Each row comes from the steps of one walk. Every step used is in the known rows, and no mark comes twice. Write the walk behind each row, first mark first.
In the rows, 128 means zero.
Known rows
v/l: [ 62 146 109 152 164 149 113 131 124  90 115 192 158 103 170 109 154 170
 104 132 174 106 143  96  94 151  68]
e/k/v: [ 66 143 117  78  99 106 154 116 146 189  76  94 117  51 141 167 134 124
  74 119  86 162 145 150 126 157 160]
g/y: [ 90 185  64 104 162 214 138 115 122 100 156 122 139 117 104 136 126 140
 114 113 152  88 119 106 124 153  68]
y/g/r: [155 118  77 105 174  94 111 137 100 129 159 127 144 118 127 106 113 133
 147 145  64 121 133 137 143 128 107]
y/g/r/k/v/l: [143 103 137 134 150  48 122 137 117 110 148 136 183 138 138 107 123  89
 132 152  82 146 143 136 134  73 149]
z/y/g/r/k/e: [173  72 130 125 153 114 151 163 130 148 162  65 107 189 123 138 115  83
 167 130 158 149 132 146 145 122 102]
k/v/l/r: [ 82 126 160 125 136 132 152 154 149 105 104 134 158 100 157 129 157 104
  57 123 129 139 102  85 123 125 131]
l/v/k/r: [153  72 117 145  70 180 149  80 128 129 137 126 119 114 120 141 142 208
 161 108 138 100  95 125 131 152 118]
e/k: [ 83 144  99  87 122 124 128  96 125 178  94 129  78  68 134 166 117 164
 109 123  96 154 150 157 142 173 133]
z/y/g/r: [143 101  94  90 184 163 151 164 144 162 178  77 103 169 115 153 108 135
 154 136 134 133 129 117 125 158  78]
e/k/r/l/y/g: [154 159 134  83 103 121  99 104 140 204 106 138  87  94  98 166  83 177
 187 144  89 143 161 127 119 132 132]
r/k/v/l: [ 77 110 153 169  91 118 149 148 139  99  89 132 183 128 147 109 160  81
  87 119 184 164 144 130 100  87 159]
v/l/y/g/r/k: [146 176 168 156 155 103  99 128 127  80 167 160 149 152 142  88 126 107
 147 149 112  85 132 119  95 128 115]
z/y/g/r/k: [157  91 112 111 156 156 150 159 142 159 172  76 105 190 107 159 107 119
 162 136 146 158 132 134 138 125 108]
e/k/r/l: [124 142 109  74 105 135 115  97 138 189  71 167  93  89 108 181 115 210
 168 140 130 158 157 114 137 115 131]
l/y: [120 191 118 127 112 211 120 140 129 122 144  93 106 124 116  92 140 109
 112 107 136  69 116 136  83 207 108]
v/l/r/k/e: [142 109 188 182 133 101 118 123 113  67 114 174 111 151 151 117 140  88
 108 128 174 149 105 109 171  92 123]
g/r/l: [142 164  89 102 174 107 124 113 124  98 116 188 155 157 116 123 148 169
 145 129 148  91 123  87 142  90 138]
e/k/r: [128 119  95  69  94 148 125  90 137 183  88 127  80  67 110 172 122 193
 158 136 114 151 138 134 152 150 126]
y/g/r/l/v: [169 112 128 132 174  65 113 113  96 131 155 146 152 152 124 112 108 142
 161 141  77 114 143 107 109 105 130]
r/k/v/l/y/g: [108 125 181 172  86 110 130 158 138 115 125 105 172 133 138  99 131  51
  94 129 135 149 145 145  85 101 165]
k/v/l: [ 46 130 125 130 135 126 151 156 149 112  97 139 199  84 171 115 176 120
  62 121 155 121 135  95  80 137 113]
r/l: [ 85 161  97 140 156 163 108 145 121 138  90 176 143 133 127 127 127 171
 124 119 184 135 160  96  94 112 104]
y/g/r/k: [168 100 101 128 144  85 111 130 103 120 157 120 146 140 116 102 108 106
 156 148  79 149 141 153 156  94 142]
g/r/k: [160 124  97 122 121 115 137 103 117  79 131 144 143 165 106 107 159 115
 145 126 143 122 106 131 170  83 168]
l/y/g/r/k: [186 171 143 126 121 130 102 134 114 117 181  86 120 159 100  86 108  75
 154 136  76  90 118 157 115 146 150]

Write each row's walk
[130 113 153 186 116 101 127 106 111 127 100 160 139 139 143 130 132 163
 137 101 171 100 138 122 105 115 131] : r/l/v/k/e
[118 125 168 167 138 145 123 124 127  70 121 186 108 155 138 135 130 118
 107 136 163 157 108 100 163 100 126] : v/l/r/k
[146 156 163 124 114  92 147 115 143  64 139 133 176 167 126  99 173  81
 120 125 135  89  98 116 127  83 191] : g/r/k/v/l/y
[117  97  93 145 104 119 123 131 132 131 118 130 127  81 157 132 147 151
 122 118 146 122 113 198 187 142 104] : v/k/e
[179 180 125 108 142 138 104 139 115 122 187  91 119 139 111  87 115  98
 146 135  64  66 112 145 106 174 122] : l/y/g/r
[ 66 180 166  90 112  94 145 113 158 165  94 116 122  66 153 156 138 113
  78 127  89 121 140 135  96 168 154] : e/k/v/l/y
[156  98 130 117 179 139 156 144 134 160 176  90 109 195 112 155 101 143
 169 126 144 121 133  96  93 143  99] : z/y/g/r/l/v
[154 104 149 147  96 179 131 130 115 105 117 118  67 168  97 137 114  88
 105 119 138 183  88 130 203 102 167] : l/r/k
[153 151  97 109  84 205 111 124 177 150 129 167 125 118 103 164 128 223
 183 139 156 112 117 137 149 118 112] : v/k/r/l/y
[115 127 136 168 123 143 132 102 125 136 115 176 135 141 132 149 121 197
 133 111 158 110 137 106  98 122 134] : r/l/v/k
[188  79 123 143 139  39 107 129  84 114 147 116 145 142 133  88 118  78
 159 143  92 146 137 169 165  86 140] : y/g/r/k/e
[109 166 160 115 145  92 139 152 152 104 148 115 193 110 155 101 155  84
  93 137  91  81 121 102  74 139 134] : k/v/l/y/g/r
[121  93 119 165  95 161 152  88 117 122 140 123 117 110 137 139 140 181
 121 104 122  98 103 143 121 169 128] : l/v/k
[170 113 119 131 165  66 115 111 115 136 169 155 153 142 126 137 100 166
 165 144  67 119 138 129 141  99 137] : y/g/r/l/v/k
[140 177 126 134 129 176  95 157 118 147 170  78 106 119 119  90  99  97
 131 128  81  92 136 152  82 200 103] : l/y/g
[106 142 145 143 169 156 119 132 127  83 127 185 111 125 149 134 137 149
  98 138 143 130 106  81 147 138  93] : v/l/r
[ 76 140 168  88 121  85 152 109 152 158  86 132 106  69 150 182 130 127
  69 132  81 164 126 124 149 136 159] : e/k/v/l/r
[109  93  95 117 167 200 143 181 143 187 162  65  94 148 125 155  99 135
 138 127 157 159 149 130  95 182  57] : z/y/g
[137  78 138 188  75 102 123 130  88 107  90 103 127 139 142  83 150  59
 124 108 199 156 137 178 144  96 144] : r/k/e
[139 169 130  78  91 142 113  95 147 188  90 144  83 101  95 170 109 187
 173 130 119 128 150 117 119 131 139] : e/k/r/l/y
[180  77 173 167  89 123 127 131  96 101 105 103  68 161 111 118 126  51
 110 107 152 177  87 151 212  93 164] : l/r/k/e
[ 91  97 133 157  66 144 154 148 130 123  84  90 164 127 123 109 152  66
  83 113 170 178 131 153 113  98 179] : r/k/v
